Every row comes from one small tree of marks. Brackets hold a mark, then the marks that hang from it, in the order of their numbers. Every link used is in the known rows. Which tree was each row made from?
In the rows, 128 means zero.
Known rows
(z52 z107 z993): [125 137 133 129 101 131 123 140 147 124 132 128 129 136 134 130 131 103
 114 144 100 152 137 113 135 123 117 115 126 106 135 114 118 133 124 145
 134 145 121 143  98]
(z939 (z77 z107 z237)): [139 187 107 139  95 104 117 123  81 144 129  70 122 193 121 127 124 162
 139 118 137 122 146 121 169  22 146 111 181  98 106 110  78 186  62  50
  88 158 168 115 137]
(z119 (z52 z107)): [ 92 135 103 129  99 121 104 133 123 123 156 122 131 113 129 145 146 130
 116 141 112 148 118 140 139 123 123  95 137 104 147 121 120 150 102 131
 114 146 107 124  86]
(z254 (z77 (z107 z52) z237)): [150 151 117 152 106  85 100 130  85 168 126  93 103 173 110 135 152 190
 141 100 115 102 139 132 147  29 139 130 188 122 119 122 128 173  98  43
  97 162 193 102 144]
(z314 z621): [117 175 118 121 118 119 108 129 137 113 117 121 106 174 130 129 171 124
 107 154 109 159 127 133 154 106 110  49 134 101 151 141 101 165  82 104
 117 162 139 139 112]
(z157 (z52 z80 z107 z117 (z119 z663) z555 z993)): [117  95 159 111 166 170 163 133 163  96 130 185 171  56 152 107  87  73
 115 140 167 140 106 116 112 242 119 189  73 162 129  98 146  50 198 241
 151  97  72 180 100]
(z119 (z52 z555 z993) (z663 z80)): [ 80 109  96 109 122 148 149 101 115 108 143 153 145  90 132 120 114 134
 128 146 150 143 121 163 102 185 147  78  93 109 164 136 154 131 101 195
 129 113  93 125  87]
(z107 (z52 z80 z117 z119 (z555 z621) z993)): [142  91 170 133 171 149 184 134 186 113 126 186 159  90 131 117  90  90
 121 131 119 134 139 103  82 198 108 173  78 164 109 127 168  46 200 180
 176 101 103 160 157]
(z107 (z52 (z119 (z663 z80)) (z555 z621) z993)): [110  86 130 124 144 137 169  98 137 105 137 185 149  73 144 129 115 120
 137 119 138 130 133 148  77 190 122 118  87 142 152 131 166  73 144 174
 150 120 109 136 129]
(z119 (z52 z555 z993) z663): [ 83 104  95 118 132 148 147 127 121 106 138 150 140 104 124 121 114 117
 111 158 137 154 114 162 113 158 143  92 106 108 149 128 154 130 112 171
 140 122  89 128  92]
(z52 z80 z107 z117 (z119 z663)): [125 118 140 117 138 147 134 123 126 115 140 172 158  85 160 147 105 104
 131 116 160 128 119 138 126 187 119 162  92 144 151 126 106 101 151 189
 130 121 101 148 110]
(z690 z555): [109 142 110 153 103 111 121 137 125 106 134 127 113 145 114 151 136 131
 105 140 111 160 147 133 165  95 103  76 159 105 146 133 115 148  81  99
 118 159 122 116 146]
(z107 (z52 z555 z993)): [132 122 132 129 133 122 141 134 156 130 127 130 130 135 117 108 126 125
 115 149 106 146 140 121 128 135 128 110 125 129 121 131 157 114 143 124
 159 120 129 129 130]
(z971 z621): [115 175 119 124 118 116 112 123 141 107 115 128 113 169 126 139 166 122
 111 145 107 152 124 121 160  90 124  53 140 108 155 142 108 162  89 121
 121 160 129 149 117]
(z157 (z52 z107 z117 z119 z555 z993)): [117 100 157 119 148 154 156 152 183 105 124 150 162  81 127 108  96  78
 103 160 119 147 109 101 120 206 118 160  92 147 108 100 150  67 191 202
 154 104  86 178  98]
(z107 (z52 z117 z119)): [141 128 139 124 142 115 122 134 141 131 139 135 132 122 131 145 130 127
 128 130 123 119 130 130 134 141 118 122 119 145 127 143 149 122 149 112
 156 118 127 135 144]
(z77 z237): [139 164 113 129  96  98 122 123 102 128 119 105 118 166 119 132 132 128
 116 125 113 136 135 128 163  66 121  73 171 109 136 133 100 172  64  83
 114 172 151 125 133]
(z326 z237): [119 134 114 124  89 118  97 132 111 116 114  95 114 174 110 127 140 122
 103 131 105 138 120 118 177  91 118  71 148 102 124 150  98 166  69  89
 125 163 123 120 144]
(z314 (z229 z971) (z621 z555)): [117 225 123 109 182 139 107 147 189  88 100 132  78 178 127 145 216 119
  90 208  96 179 130 165 148 111  92  19 135  94 171 136  90 165  65 112
 103 133 136 156 100]
(z52 z80 z107 z117 (z119 z663) z555 z993): [124  91 151 118 156 170 173 129 157 112 127 185 174  71 153 120  72  86
 122 138 153 138 118 126  96 223 130 186  65 149 131 115 124  66 184 231
 152  94  92 157 101]
(z939 (z77 (z107 (z52 z117 z993)) z237)): [159 162 137 132 131 116 137 135 114 155 141  88 121 179 122 121 110 142
 148 123 135 119 150 110 123  71 145 164 145 117  68 110 141 151 134  73
 132 120 165 132 143]
(z663 (z119 (z52 z80 z107 z117 z555 z993))): [113  90 135 113 140 170 159 118 167 117 152 160 161  65 119 121  75 111
 125 149 131 134 116 122  77 234 142 147  68 139 127 118 149  92 167 228
 138  94  93 157  88]
(z77 (z107 (z52 z80 z117 z993)) z237): [168 149 158 134 148 124 143 130 131 145 126 122 124 150 133 121 104 128
 133 110 144 104 146 109 117 119 135 180 141 130  88 120 150 126 156 117
 142 127 154 137 150]
(z317 (z77 (z107 (z52 z80 z119))) (z326 z237)): [140 111 141 158 103 112  60 125  91 146 113  62 109 135 135 122 145 128
 132  97 147  72 118  88 161  92 135 182 156 131  89 138  68 126 119  32
 118 128 135  95 202]
(z621 z555): [120 151 114 129 120 111 120 148 140 105 113 117 103 159 117 144 145 131
 102 151 116 155 143 143 172  81 117  79 168 123 153 135 112 155  80 114
 124 148 129 113 131]
(z77 (z107 z52) z237): [143 162 118 140 117  90 108 124  95 145 130  90 109 161 120 136 142 163
 129 107 128 106 139 136 152  53 138 118 191 110 110 123 125 167  95  50
 110 164 170 108 140]
(z229 z971): [125 181 116 112 120 128 107 129 145 113 123 117 121 153 120 141 172 128
 114 156  97 145 138 142 159  89 125  51 146 107 161 141 104 171  77 117
 113 141 124 142 123]
(z447 (z107 z52) z254): [139 125 110 132 110  99  92 134 103 156 124  95  72 171 109 127 183 179
 148  91 104 123 119 137 150  57 109 124 191 128 136 129 140 163 126  66
 107 155 169  65 123]
(z317 z77 z326): [125 138 113 138  71 104  76 135  96 135 112  69 106 154 125 127 167 108
 126 132 107 131 132 109 172  69 127  93 158 108 136 148  76 173  73  55
 107 149 127 104 154]
(z107 (z52 z80 z117 z555)): [143 127 147 121 151 130 142 129 153 131 127 144 146 124 120 111 115 131
 124 130 133 134 139 121 136 168 124 137 110 156 118 147 148 105 160 148
 148 104 123 130 144]
(z317 (z77 (z107 (z52 z555))) (z326 z237)): [117  95 115 150  91 108  68 142  91 148 101  39 107 151 100 106 152 140
 118 122 115 102 113 104 164  73 149 145 168 109  72 145  89 149 102  25
 107 134 136  75 173]
(z447 (z254 (z77 (z107 (z52 z119))))): [145 119 111 155 120 105  91 137  99 173 130 105 103 160 121 139 164 197
 155  91 117  93 122 136 140  50 134 159 172 145 134 116 130 149 143  58
 104 139 179  89 145]
(z663 z80 (z119 (z52 z107 z117 z555 z993))): [ 98  86 120 103 121 160 155 101 155 120 157 148 157  59 115 129  85 133
 137 150 122 130 114 136  67 237 149 107  64 124 135 130 158 111 141 230
 125  95 101 147  68]
(z317 z77): [123 156 113 130  85 108  93 133 112 138 129  91 120 157 135 129 163 133
 125 131 107 138 139 123 173  79 127  80 152 116 137 145  93 166  84  80
 115 144 129 109 144]
(z447 z254): [130 143 100 125  97 116 104 134 109 135 121 105 105 177 120 129 159 139
 128 117 106 143 127 135 167  71 118  83 166 119 150 135 110 174  93  95
 110 161 141 103 126]
(z119 (z52 z117 z555) (z663 z80)): [ 78 106  94  99 129 146 143 105 108 110 144 152 152  88 124 131 114 144
 133 139 155 141 113 176 111 195 147  79  88 119 156 156 155 141 104 197
 117 107  90 117  87]

Write each row's tree
[103 131 113 118 131 148 132 114 114 106 149 161 132 110 150 130 122 109
 122 134 161 138 127 149 119 163 130 112 106 115 165 127 142 131 114 174
 142 127  90 140 114] -> (z119 (z52 z80 z993) z663)
[147 134 122 160 100  83  79 127  76 159 118  56 106 135 132 136 148 137
 142 100 134  78 126 111 147  45 143 160 191 123  98 122  81 153  99   4
 107 147 164  93 177] -> (z317 (z77 (z107 (z52 z119)) z237) z326)
[139  95 151 118 178 153 168 122 152 118 132 184 158  84 147 117  87 104
 129 131 164 123 128 133  96 215 130 174  74 165 126 133 163  68 191 190
 176  85 104 148 139] -> (z107 (z52 z80 z117 (z119 z663) z555 z993))
[117 121 119 112 135 136 133 128 112 110 130 151 141 115 140 151 117 113
 125 129 145 130 118 156 137 149 126 108 107 129 152 145 127 137 119 150
 138 129 107 138 121] -> (z52 z117 (z119 z663))
[114 197 118 114 157 125 116 142 185  86 102 133  96 164 118 155 195 122
  98 179 100 166 130 143 158  74 123  46 158 118 167 137 100 159  77 141
 113 139 125 151 118] -> (z229 (z971 (z621 z555)))
[152 123 133 149 113  94  91 139  86 160 117  63 114 130 127 139 135 128
 143 105 133  80 123 110 134  71 144 178 169 130  81 131  99 149 125  27
 114 130 157 102 175] -> (z317 (z77 (z107 (z52 z117 z119)) z237) z326)
[158  80 141 142 146 126 132 138 131 175 109 137 111 134 104 109 135 191
 163  84 116 103 110 117 114 118 117 205 135 182 125 125 144  99 197 129
 116  98 172  80 142] -> (z447 (z107 (z52 z80 z117 z119 z555)) (z254 z77))
[140 147 109 142  66  89  86 131  76 143 106  60 103 162 122 125 153 107
 128 119 109 124 131 106 169  43 129  95 181 108 122 140  65 182  53  32
  99 164 149 103 161] -> (z317 (z77 z237) z326)
[142 121 121 131 129 107 124 101  72 159 137 134 129 117 136 150 125 191
 168  81 162  78 126 159 106 113 149 158 132 142 134 134 143 146 121 110
 100 126 175 110 134] -> (z254 (z77 (z107 (z52 z117 (z119 (z663 z80)))) z237))
[140 124 141 117 160 132 130 114 122 120 144 170 142  98 155 143 120 122
 139 109 171 113 129 145 126 178 120 152 101 161 146 145 143 103 158 150
 155 110 115 139 145] -> (z107 (z52 z80 z117 (z119 z663)))
[156 122 138 124 133 119 110 134 120 156 122 118  89 160 116 122 160 165
 156  82 124 117 124 124 137 106 105 167 158 150 124 137 149 138 166 112
 117 129 157  81 136] -> (z447 (z107 (z52 z80 z117)) z254)
[111  88 159 116 174 172 184 131 164  76 120 201 164  68 141 109  90  63
 110 133 156 146 115 120 100 228 107 161  74 162 134 113 169  45 184 229
 157 114  63 186 134] -> (z157 (z52 z80 z117 (z119 z663) (z555 z621) z993))
[132 135  98 147  92 117  91 142  90 165 113  91  99 193 109 130 166 189
 143 101 104 119 127 137 159  27 137 125 180 115 143 121 112 187 103  76
  79 159 172  87 126] -> (z447 (z254 (z77 z107)))
[121 108 153 138 122 153 170 135 172 108 121 170 155 105 132 110 105  87
 109 135 100 163 141  99 105 165 107 148 103 128 128 108 122  73 153 192
 132 138 102 154 116] -> (z52 z80 z107 (z555 z621) z993)
[141 133 156 137 123 141 139 125 159 121 134 156 149 107 156 127 105  95
 121 130 129 129 136  98 125 162 113 159 105 137 142 105  98  90 152 171
 146 124 115 158 123] -> (z52 z80 z107 z119 z993)
[163 129 112 153 109 101 110 138  93 181 121  92  87 191 113 120 152 179
 153  91 105 106 133 123 124  23 137 163 188 125 108 105 145 167 130  51
 104 156 201  94 141] -> (z447 (z254 (z77 (z107 (z52 z993)) z237)))
[129 126 145 119 114 143 135 150 157 125 131 135 136 132 130 133 117  93
 116 148  99 155 134 112 122 150 118 134 104 111 118 123 138 127 150 167
 143 128 113 151  96] -> (z52 z107 z117 z993)
[141  78 177 136 168 147 180 137 176 123 114 174 134  94 116 113 100 117
 131 113 113 123 129 104  75 179 102 196 100 159 106 119 171  48 208 174
 160 104 119 131 145] -> (z447 (z107 (z52 z80 z117 z119 (z555 z621) z993)))
[165 144 143 156 104 102  96 125  94 159 115  69 102 150 139 111 139 117
 142 102 142  89 146  88 134  68 141 185 173 122  91 118  97 141 121  43
 118 137 160 107 180] -> (z317 (z77 (z107 (z52 z80 z993)) z237) z326)
[ 94  97 109 113 107 149 144  90 145 118 158 140 149  63 119 126 100 143
 135 147 123 129 118 138  81 211 147  89  86 118 153 122 139 117 114 207
 116 112 109 139  71] -> (z663 z80 (z119 (z52 z107 z555 z993)))
[174 159 159 139 154 127 150 122 127 152 143 115 140 149 144 120  85 134
 156 111 166  94 149  94 113 111 140 208 123 147  75 102 122 107 163 101
 144  99 159 147 167] -> (z939 (z77 (z107 (z52 z80 z117 z119 z993)) z237))
[140 100 150 124 161 137 160 142 172 129 127 149 149 109 123 117  98 111
 118 151 115 130 130 118 104 177 128 146  92 151 106 132 167  85 183 153
 177  92 117 145 135] -> (z107 (z52 z117 z119 z555 z993))
[140 114 124 145 112 100 105 144  93 161 105  57 119 140 105 113 131 136
 136 117 122 103 125 113 136  75 156 166 170 124  68 137 111 151 122  42
 104 126 155  89 159] -> (z317 (z77 (z107 (z52 z117 z555)) z237) z326)
[118 229 128 107 163 138 104 122 174  98 108 135 103 173 128 142 210 116
 106 183  88 162 123 142 150 107 112  13 121  88 174 143  97 170  76 122
 104 140 127 178 100] -> (z314 (z229 (z971 z621)))
[ 94 113 108 107 134 151 137 135 120 108 147 153 130 112 132 142 119 102
 119 149 140 149 117 160 107 165 135 105  95 105 142 139 172 145 126 174
 150 119  85 140  96] -> (z119 (z52 z117 z993) z663)
[107  84 129 114 152 135 164 105 129 109 138 182 157  69 135 140 116 131
 142 112 142 128 125 160  85 200 121 119  83 152 145 151 168  83 146 177
 137 115 106 129 128] -> (z107 (z52 z117 (z119 (z663 z80)) (z555 z621)))
[117 100 130 110 147 167 163 113 160 112 142 156 152  86 112 117  76 117
 123 151 139 127 121 127  88 220 145 117  74 140 133 136 158 107 148 210
 148  92  94 156 113] -> (z663 (z119 (z52 z80 z117 z555 z993)))
[131 128 134 114 145 144 139 117 119 109 129 167 149 106 152 143 106 109
 130 118 167 122 125 143 136 173 122 134  97 146 157 141 117 118 132 171
 140 120 103 145 136] -> (z52 z80 z117 (z119 z663))
[154 131 141 137 154 127 164 135 132 151 132 104 150 144 120 110  77 142
 144 133 141 110 136 108 105 105 153 189 125 139  60 102 133 106 161  98
 144  93 156 135 147] -> (z939 (z77 (z107 (z52 z117 z119 z555 z993)) z237))
[142 115 136 131 173 130 156 115 106 134 125 148 154  97 139 125  83 148
 138 102 183  91 120 148 113 152 150 189 131 155 106 122 132 100 156 135
 129 113 140 122 143] -> (z77 (z107 (z52 z80 z117 (z119 z663) z555)) z237)
[ 70  71 117 108 129 168 174 119 141 100 151 185 161  53 132 134 103 102
 128 138 126 162 115 156  57 224 129 127  62 112 139 125 176  90 147 241
 125 115  71 142  67] -> (z119 (z52 z107 z117 (z555 z621) z993) (z663 z80))
[138 144 150 131 111 139 131 129 153 123 133 144 137 129 147 122 121 100
 119 133 121 145 144 100 134 146 114 141 116 123 140 112 108 113 138 167
 135 135 118 151 113] -> (z52 z80 z107 z993)
[140 164 129 139 122 120 115 132 122 145 148  90 116 176 131 121 138 154
 144 131 134 124 156 115 140  71 143 141 144 111  99 109 134 148 129  72
 131 122 150 125 140] -> (z939 (z77 (z107 (z52 z993))))
[128 102 102 128 131 109 100 123  84 144 130 125  86 131 131 141 168 172
 156  81 138 107 103 163 132  87 113 144 172 140 154 124 137 142 136  87
 114 146 154  69 120] -> (z447 (z107 (z52 (z119 z663))) z254)
